Each row comes from the steps of one walk. Every step used is in the known rows, and no mark comes twice. Write the walk behind each row, first mark first.
Known rows
kige -> ripu: [ 43  15  18   0  26  -2   6 -28  -7  31  -4  22 -33 -33 -19  37 -11 -18
   1   8 -12  16   3 -19  49   4  -9  13  -2  14  28  17 -31  -9  13   5
 -19   8 -44  -1   7   8  -1 -12 -12 -16   5   9  -7 -18 -13 -22]
fisol -> riko -> rusopu -> musi -> naku: [ 17 -14  22  12  12  13  26   3 -14  18 -13 -14 -29  -3  10  20  17  12
  -1  12   3 -10  10 -46  30  -6  16  21   4 -12  11  16   6  30  15  17
 -24  23 -40 -16  -7 -10  31 -14 -18  -3  16   7   2  13  -6  -3]
kige -> musi -> ripu: [ 47  21  21  26  25   1  12 -17   9  23  -2  17 -19 -10 -34  22  25 -16
  27  19  -4  19  33 -21  38   0 -19  17 -14 -10  35   8 -22  -8  31  -8
 -16  11 -39 -12  10  -6  41 -18  10 -14  11   4   6  -2   3 -27]
riko -> rusopu: [ 17   7  30   5  -5  18  11 -11   0  20 -24   2 -40 -23 -16  64   0   3
 -11  -5   1  -4  18 -38  39   4   7  -2  22  -1  -3  20 -12  23  16  -5
 -16   0 -48  10  13   0  46 -12 -34  -5  11   1   4  -2  -2  16]
naku -> kige -> musi -> fiti -> ripu: [ 38  12  16  37   9  14  17  -4 -12  43 -10  19 -28 -17  -2  20  27 -14
  22  31 -27  22   6 -47  35  -9  -6  20  -2  -2  34   0  -7  -3  20  22
   7   4 -35 -13  26 -15  20 -14 -23 -32   0  16   4  -2   2 -24]
riko -> fisol -> rusopu: [  9  10  10   1   1 -11  10 -20   4  10  -8 -11 -36 -13   2  58  14  -2
   3  16   7 -10  24 -10  45   8  14   4   1 -10  17  28 -10  19   0 -27
   2   7 -41  -3   1  17  25 -15 -33   0   2  -4  27   1   9   6]
rusopu -> vegar -> loze: [ 40   5  34  -8  16   5  11 -20  -3   5   7  19 -45 -38 -21  18   0   8
 -26  -4   1   0  13 -19  31  -5  -3   2   5 -23  45   8 -13   8   7 -11
 -30  -7 -26   0  25   4  40  18 -51 -28   8   3   1   9 -26   2]
fisol -> riko -> rusopu -> bagal: [ 26   1  24   4   6  22  22 -30  -1  10 -22 -27 -40 -18 -26  33   8   0
  -9   3  -1  12  10 -14  38  16   1   8  -4 -22   3  13   1  23  26  -7
 -19  17 -34 -15  -1   3  37  -7 -40   5 -14  -5  -4 -14  21  11]
loze -> vegar: [ 24   5  40 -20  15  24  10 -26  11  22  -8  -9 -12 -29 -29  31  31  13
 -27  -1  -3  11  19 -35  47 -22 -14  22  -3   5  50  -5 -42   8  15  -4
  -3   9  -6   6  11   4  27 -12 -60 -20  10  12  -3 -13 -12   9]
bagal -> rusopu -> musi -> fiti -> ripu: [ 36  -4  21  28   2  19   9   6 -15  45 -21  12 -33 -17   3  12  23 -13
   1  27 -33  18   7 -39  28 -11   3  18   9 -15  28   9   0  -5  12  21
   9  -8 -40 -11  12 -21  20  -6 -37 -21   2   5  -9   1   9  -6]
fisol -> riko -> rusopu: [ 17  15  17   6   7   5   9 -20 -13  18 -21 -12 -41  -7 -17  50 -14  -1
 -10  -1   5 -14  15 -41  44  16  -1   0  19 -13   0   7  -3  26   9 -13
 -10  23 -41   1   9  -5  45 -13 -38   9  10  -6  13  -5   1   7]
loze -> vegar -> rusopu: [  5   5  43 -14  -1  18   7 -16  19  22 -16  -3 -25 -14 -24  35  16  34
 -42   5  -1 -12  12 -25  36 -30 -10  28  18   6  41  -8 -19  -4  17 -19
 -30   3 -15  10  16  -7  26  -8 -61 -23  11  11   3 -21  -2   7]
bagal -> rusopu: [ 19   6  30  -3 -11  22   9  -1  13  51 -12  -9 -20 -19 -39  16   8 -11
 -17  -2 -10 -19  16 -26  29 -24  -7   1   9  -6  30   3 -27   3   1  -6
   4 -11 -27  23   3   8  25  14 -47 -12  -3  -5 -13 -25 -13   1]
bagal -> rusopu -> riko -> fisol: [  7  -4  16  -6   5   7  13  -7   5  13   6 -18 -27 -18 -36  33  -3  -1
 -12   9  18   8  24 -12  41  -3  -1  28   7 -12  12   1 -28  24  -7 -15
   8 -11 -27 -10  -1  21  50 -14 -41  -1  -8 -12   7 -23   8  26]
bagal -> rusopu -> musi -> naku -> kige: [  1 -18  15   4   6  17  45  12  -8  38   1  -6 -18 -24   2  13  35   8
   8  19 -16 -12  20 -33  24 -31 -11   3  -1   3  28   1 -21  32  18  32
 -19  15 -13 -23  -6  11  19  16 -25 -21 -10  23 -14  -1 -29 -10]
ripu -> fiti: [ 11  -2  33  -3  -5  24  11 -26  -8  21 -12  12 -33 -22 -18  30   5   0
 -28 -20 -25  14  22 -29  34  -4 -17  45  14   4  13  17 -26  23  11  -8
   0  -1 -33  24  22  13  26 -11 -44 -25   9  29   1   3 -17  -5]
ripu -> fiti -> musi: [ 18  -7  27  13  10  22   5 -29 -22   2 -15   7 -28 -12  -9  31   9   7
   7 -12 -17   9  25 -36  18 -13 -14  45  20  13   5  19 -27  11  10 -19
  20 -11 -53  -4  30   6  35 -11 -27 -21  -9  15   7   8 -16 -32]
fiti -> musi: [ 30  -2  17  13  22  13   4 -30 -19   8 -11   8 -23 -17 -11  33  16   3
  15  -2   3   7  20 -34  22 -11  -5  26  13   6  16  11 -27   2  11 -14
  16 -11 -49 -21  23   0  39  -5 -26 -17 -10  -3   9  -7 -19 -32]
vegar -> rusopu -> musi -> naku: [ 13 -19  29  10   5  15  26   4  -2  24 -10  -1 -25  -7   7  14  25  23
 -12  15   2 -10   6 -34  24 -23  15  32   7  -6  24  14   4  15  19  15
 -36  11 -35 -14  -1 -10  21  -9 -22 -19  15  14   0   5 -13  -7]
rusopu -> musi: [ 32  -8  15   1  17  12   7 -12  -6  10 -19   6 -32 -20  -7  15   6  -9
 -18   1 -13  11  12 -17  24  -6   5  17   8 -23  22  33 -26  24  18   3
 -10  -5 -34 -26   9  14  40  -7 -33 -13 -12   8  -1   2 -13  -2]
bagal -> rusopu -> riko: [ 26  -3  15 -12   7   9  21 -10  -7  25   2  -5 -34 -16 -33  -6  -1  -6
 -18   3  -4  -1  17 -18  34 -10 -34  28  -3 -34  31  -7 -41  16  -2   2
  -7 -13 -28  -2  -1   5  49  12 -54  -4 -10  -9 -11 -25  -8   6]
fisol -> riko -> rusopu -> vegar -> loze: [ 34  13  33  -4  12   2  10 -16  -9  -2   1   6 -53 -27 -18  25 -14  10
 -24  -3   2  -9  13 -28  32   5  -1  -5  11 -25  31   8  -4  16   5 -18
 -31   4 -31   0  24  -2  47  13 -50 -13  10  -3   6  15 -14   6]
kige -> ripu -> fiti -> musi -> naku: [ 19 -15  32  18  14  18  24 -12 -22  19  -1   2 -21 -10   7  24  24  15
  21   5  -4   1  14 -49  26 -19   1  48   4  23  14   9  -8   6  12   9
  -5  11 -53  -1   9  -9   8 -15  -6 -21  16  19  -2  11 -16 -37]
vegar -> loze: [ 51   6  29  -2  12  -6   4 -22 -13  19  -6  12 -34 -35 -24  27   1   9
 -19  -9   6  -1  13 -23  33 -10  -7   2  17  -9  29   7 -15   7  10 -15
 -19  -4 -19   0  21   5  36  13 -60 -29  18   2  17   6 -38 -10]
fisol -> riko: [ 29  15   2  -1  28  -7   7 -40 -19  25  -4  -6 -22  -4 -22  11  -3  -9
 -12   0   9  -3   8 -28  49  13 -17  23  -2 -24  35 -11 -14  14   3 -13
   6  30 -14 -16   7   1  30  -3 -47  -2   9  -7  16 -23 -20 -18]
ripu -> fiti -> musi -> naku -> kige: [ -2 -18  17  10  12  20  44  -4 -22  27   5   3 -17 -24   7  26  39  17
  22  10 -13  -4  25 -40  26 -28 -19  24   4  21  20  -5 -22  29  19  22
  -5  17 -22 -21   9   7  19   6 -19 -27  -5  30  -2   4 -33 -26]
naku -> kige -> musi -> fiti: [ 33  26   7  21  -5  13  20 -16  -2  42   1   4  -9   2 -12  26  17 -17
  20  23 -10  20  -8 -47  12 -14  -3  18 -12  -7  27   3 -16   9  24  -3
 -11   7 -22   6  24   1  47 -23 -22 -28  -5  40  19   5  -3 -19]
bagal -> rusopu -> musi -> fiti: [ 29   4  15  10 -11  21   8  -1  -7  44 -15  -8 -17   4  -7  14  12 -16
 -12  19 -22  13  -7 -35   3 -19  14  15   3 -27  20  15  -7   7  14  -5
  -8  -9 -31  11   4  -8  47 -12 -43 -11  -3  26   0   8   4   7]
loze -> vegar -> rusopu -> riko: [ 17  -2  25 -20  14   6  18 -20  -3   6   0  -1 -37 -12 -24   8   5  25
 -36   7   3   5  15 -16  39 -13 -36  46   3 -26  38 -15 -36  12  10  -7
 -31  -3 -20 -12   9  -6  48  -3 -62 -13   0   3   1 -22   0  10]
musi -> ripu: [ 39   3  20  13  25   3  12 -23  -3  30  -2  23 -19 -22 -27  34  36  -8
  10  15  -5  22  39 -10  46   3 -19  16  -5 -15  32  -1 -18  -9  26  -2
 -17  10 -30 -14  -5 -14  36  -4 -11 -11  24  -3  -2  -9  -6  -7]

Write each row's walk
[ 17  -2  24  13  19  15  10 -23 -28   6 -10  10 -34 -17  -4  31   0   4
  20  -3 -28  10  22 -34  20 -14 -21  36  18  28   4  20 -31   9  12 -10
  13  -4 -56  -9  27   9  18 -10 -13 -19 -17  23  -2   8 -15 -43] : naku -> kige -> ripu -> fiti -> musi
[ 25  11  35  16   5  15  11 -18  -1  17  -7  15 -31  -8 -26  24  12  -7
   0  -4 -31  22  36 -27  33  -2 -26  45   2   2  18  18 -23  13  23 -12
  -8   6 -41  16  21   5  34 -22  -9 -20  11  30   2  16   1 -23] : kige -> musi -> ripu -> fiti
[ 18  -8  33  10   8  16  10 -13 -10  14 -15  13 -36 -13 -15  21  15  -4
 -13  -4 -40  24  38 -17  29  -3 -21  43  10  -9  12  24 -20  18  22  -6
 -10   3 -40   3   9   1  34 -14 -20 -14  10  27  -6  19  -1  -7] : rusopu -> musi -> ripu -> fiti
[ 38  -1  18  24  34   5   8 -22 -16  16  -5  19 -18 -14 -19  32  36  -1
  31  16  -4  20  43 -18  31  -5 -18  21   1  -5  23   3 -18 -14  25 -11
  -1   2 -46 -25   3 -19  41  -5   0  -8  12  -8   1  -2  -3 -27] : fiti -> musi -> ripu
[ -2 -20  14   5   9  14  43   8 -10  31   0   2 -23 -21   8  20  34  19
   4  20 -12 -11  17 -28  26 -30 -10  13   4   5  28  -2 -14  31  23  28
 -30  19 -13 -28   0   8  20  10 -23 -24  -5  26  -5  -1 -28 -10] : vegar -> rusopu -> musi -> naku -> kige
[ 27  -4  32   2  -2  32  23 -26   6  11 -24 -17 -39 -31 -26  44  17  -1
 -11   0  -3  18  13 -12  34   7   6   8  -2 -15   1  22  -5  20  32   1
 -23   1 -40  -8   2   6  38  -7 -37  -4 -15  -1  -9 -11  19  16] : riko -> rusopu -> bagal
[ 39   0  20  30   8  17  10 -11 -18  45 -13  24 -28 -23   0  28  31 -10
   6  24 -23  27   8 -42  42  -3  -1  24   6  -8  31  -2  -2 -10  14  21
   9  -1 -36  -8  17 -24  17  -8 -37 -28  14   5   0  -9  -1  -8] : musi -> fiti -> ripu
[ 30   3   0 -10  19 -12  23 -27 -19   3   1   4 -47 -13  -2  10   6  -2
  -6  12  -3   3  19 -10  43  12 -32  27 -11 -44  30   9 -34  23   2  -7
 -16   2 -39 -17   0   4  45   2 -47  -1  -4  -4  12  -6  -3  -3] : fisol -> rusopu -> riko
[ 20  -2  14 -10  13   0  20 -21  -9  11  -1  10 -42 -11 -22   8  -1  16
 -28   6   4   3  12 -10  36  -5 -32  45   7 -33  27  -8 -29  12   9  -6
 -34  -5 -29 -16  10  -4  51   1 -53 -13  -1  -3   4 -23  -7   4] : vegar -> rusopu -> riko
[  6   4  34 -10   0  36  17  -7  22  21  10   8 -35 -24 -29  11  10  -8
 -28   3 -13  -7  20 -19  31 -12  -2   6 -11 -26  52   9 -26   3   0   2
 -16  -8 -35  14   9   8  33  16 -32 -12 -17  -2 -27 -17   2  15] : bagal -> rusopu -> vegar
[ 22  -1  16   4  21   4  30   5  -9  40   1   6 -32 -30  -1  20   2  -8
  15  26 -25  -3   6 -27  35 -20 -12   1  -4  23  27  12 -26   6  15  28
 -26  18 -34 -13  -6  10 -10   2  -1 -14 -10  21 -21  -9 -15 -25] : bagal -> rusopu -> musi -> naku -> kige -> ripu
[ 13  -5  12  -6  15   3  14 -23  -3   2   9  -6 -27 -21 -29  42   2   2
 -10   8  25  20  23 -11  48   7  -2  36   4 -14  12   3 -27  28  -2 -13
   4  -5 -27 -23   3  22  52 -21 -37  -6  -2  -8  15 -19   4  24] : rusopu -> riko -> fisol
[ 30   9  29  -7  11  -5  10 -16   0  -6   8   6 -51 -29 -10  30   0  11
 -18   6   3  -7  19 -13  31   0   7  -5   2 -23  39  19  -5  11   0 -25
 -26  -3 -33  -2  21   9  37  12 -48 -16   6  -1  13  19 -10   5] : riko -> fisol -> rusopu -> vegar -> loze
[ 24   3  14   3  28   0  30 -11 -14  39   7  16 -29 -36  -3  33   9  -6
  19  24 -17   5   6 -28  45 -11 -14   8  -7  27  30   4 -27   5  17  27
 -28  24 -31 -14  -2   9 -11  -2  -1 -19   2  23 -14 -12 -22 -27] : musi -> naku -> kige -> ripu
[ 19 -19  30   8   3  21  28  11  -1  34  -9 -12 -18 -10   0   6  27   6
  -5  13  -6 -13  11 -39  22 -26  13  21  -2  -7  26  15  -6  18  12  21
 -19   6 -33  -5  -9  -2  20  -1 -22 -12   8   9 -11   4 -13  -7] : bagal -> rusopu -> musi -> naku
[ 24 -16  25  18  16  17  24 -15 -18  22   1   1 -10 -12   4  26  38  17
  22   8  13  -3  15 -48  28 -21   6  36   2  11  22   1  -6   5  13  11
  -5   9 -43 -13   6 -11  23  -9 -15 -19  16   4   5   1 -22 -29] : fiti -> musi -> naku
[ 26   1  13   9  30   2  28 -12 -19  31   6  14 -29 -32   0  32   8  -3
  29  24 -17   4   8 -32  40 -14 -15  11  -5  31  25   5 -27   2  17  24
 -20  21 -39 -20   1   7  -8  -3   4 -17  -5  21 -12  -9 -21 -38] : fiti -> musi -> naku -> kige -> ripu
[ 18   8  31  16   6  15  19 -13  -3  18  -6  14 -31 -10 -23  23  16  -6
   5   0 -35  20  39 -26  30  -6 -32  40   1   6  17  13 -26  17  26  -7
  -9  10 -34   9  21   8  32 -17  -7 -22   4  36   0  16  -3 -25] : naku -> kige -> musi -> ripu -> fiti
[  3 -15  12   4  11  15  46  -5 -12  39   9   7 -15 -31  -1  30  44  10
  12  16  -3  -5  19 -32  38 -23 -16  11  -4  11  31 -11 -22  28  20  32
 -19  23  -8 -21  -1  10  17  11 -25 -28   2  24  -4  -8 -37 -11] : musi -> naku -> kige
[  5 -17  12  10  16  16  43  -5 -18  30   7   4 -16 -25   5  28  43  16
  27  16  -3  -7  23 -38  29 -28 -15  15   1  17  26  -9 -21  24  20  25
  -9  17 -20 -29   6   6  20  11 -19 -26  -6  21  -1  -3 -35 -25] : fiti -> musi -> naku -> kige
[ 45  14  19  39   7  14  10  -8  -9  41 -14  20 -28 -13  -5  20  24 -15
  18  26 -23  25   4 -48  37  -5  -1  26  -1  -5  34   4  -3  -9  18  17
   8   0 -41  -7  27 -19  20 -19 -23 -30   6   8   5  -2   7 -23] : kige -> musi -> fiti -> ripu
[ 17  -1  35   7   5  17  12 -21  -9  22  -8  18 -31 -18 -22  31  20  -2
 -11  -7 -31  22  37 -21  36   0 -26  45   7  -1  16  11 -20  10  20  -6
  -8   6 -37  15   9  -1  31 -12 -25 -18  20  25  -5   9  -6  -9] : musi -> ripu -> fiti
[ 31   7  28  19   7  14  30 -10   6  29   4   1 -11  -8 -11  17  26   5
  17  11  12  -2   5 -51  34 -15   7  32 -15   7  34   7 -10  12  20  12
 -20  18 -34   0  12   2  22 -22  -3 -26  15  17  10   1 -15 -30] : kige -> musi -> naku
[ 14 -16  19   9  10   6  27   2  -6  14  -6 -12 -28  -6  19  25  29  12
   5  22   3  -9  15 -30  31 -10  24  23  -5  -9  19  26   3  27  11  10
 -18  17 -40 -18  -9   2  20 -16 -16  -7  13   9   8  17  -2  -3] : riko -> fisol -> rusopu -> musi -> naku
[ 35   6  39  -9   5  10  10  -7   4  14   5   7 -43 -32 -28   9  -4   6
 -29  -2  -5 -12  14 -20  24 -16  -5  -5   7 -22  44   6 -14   3   1 -14
 -26 -12 -26  11  21   5  37  24 -54 -23   2  -1  -7   7 -22   3] : bagal -> rusopu -> vegar -> loze
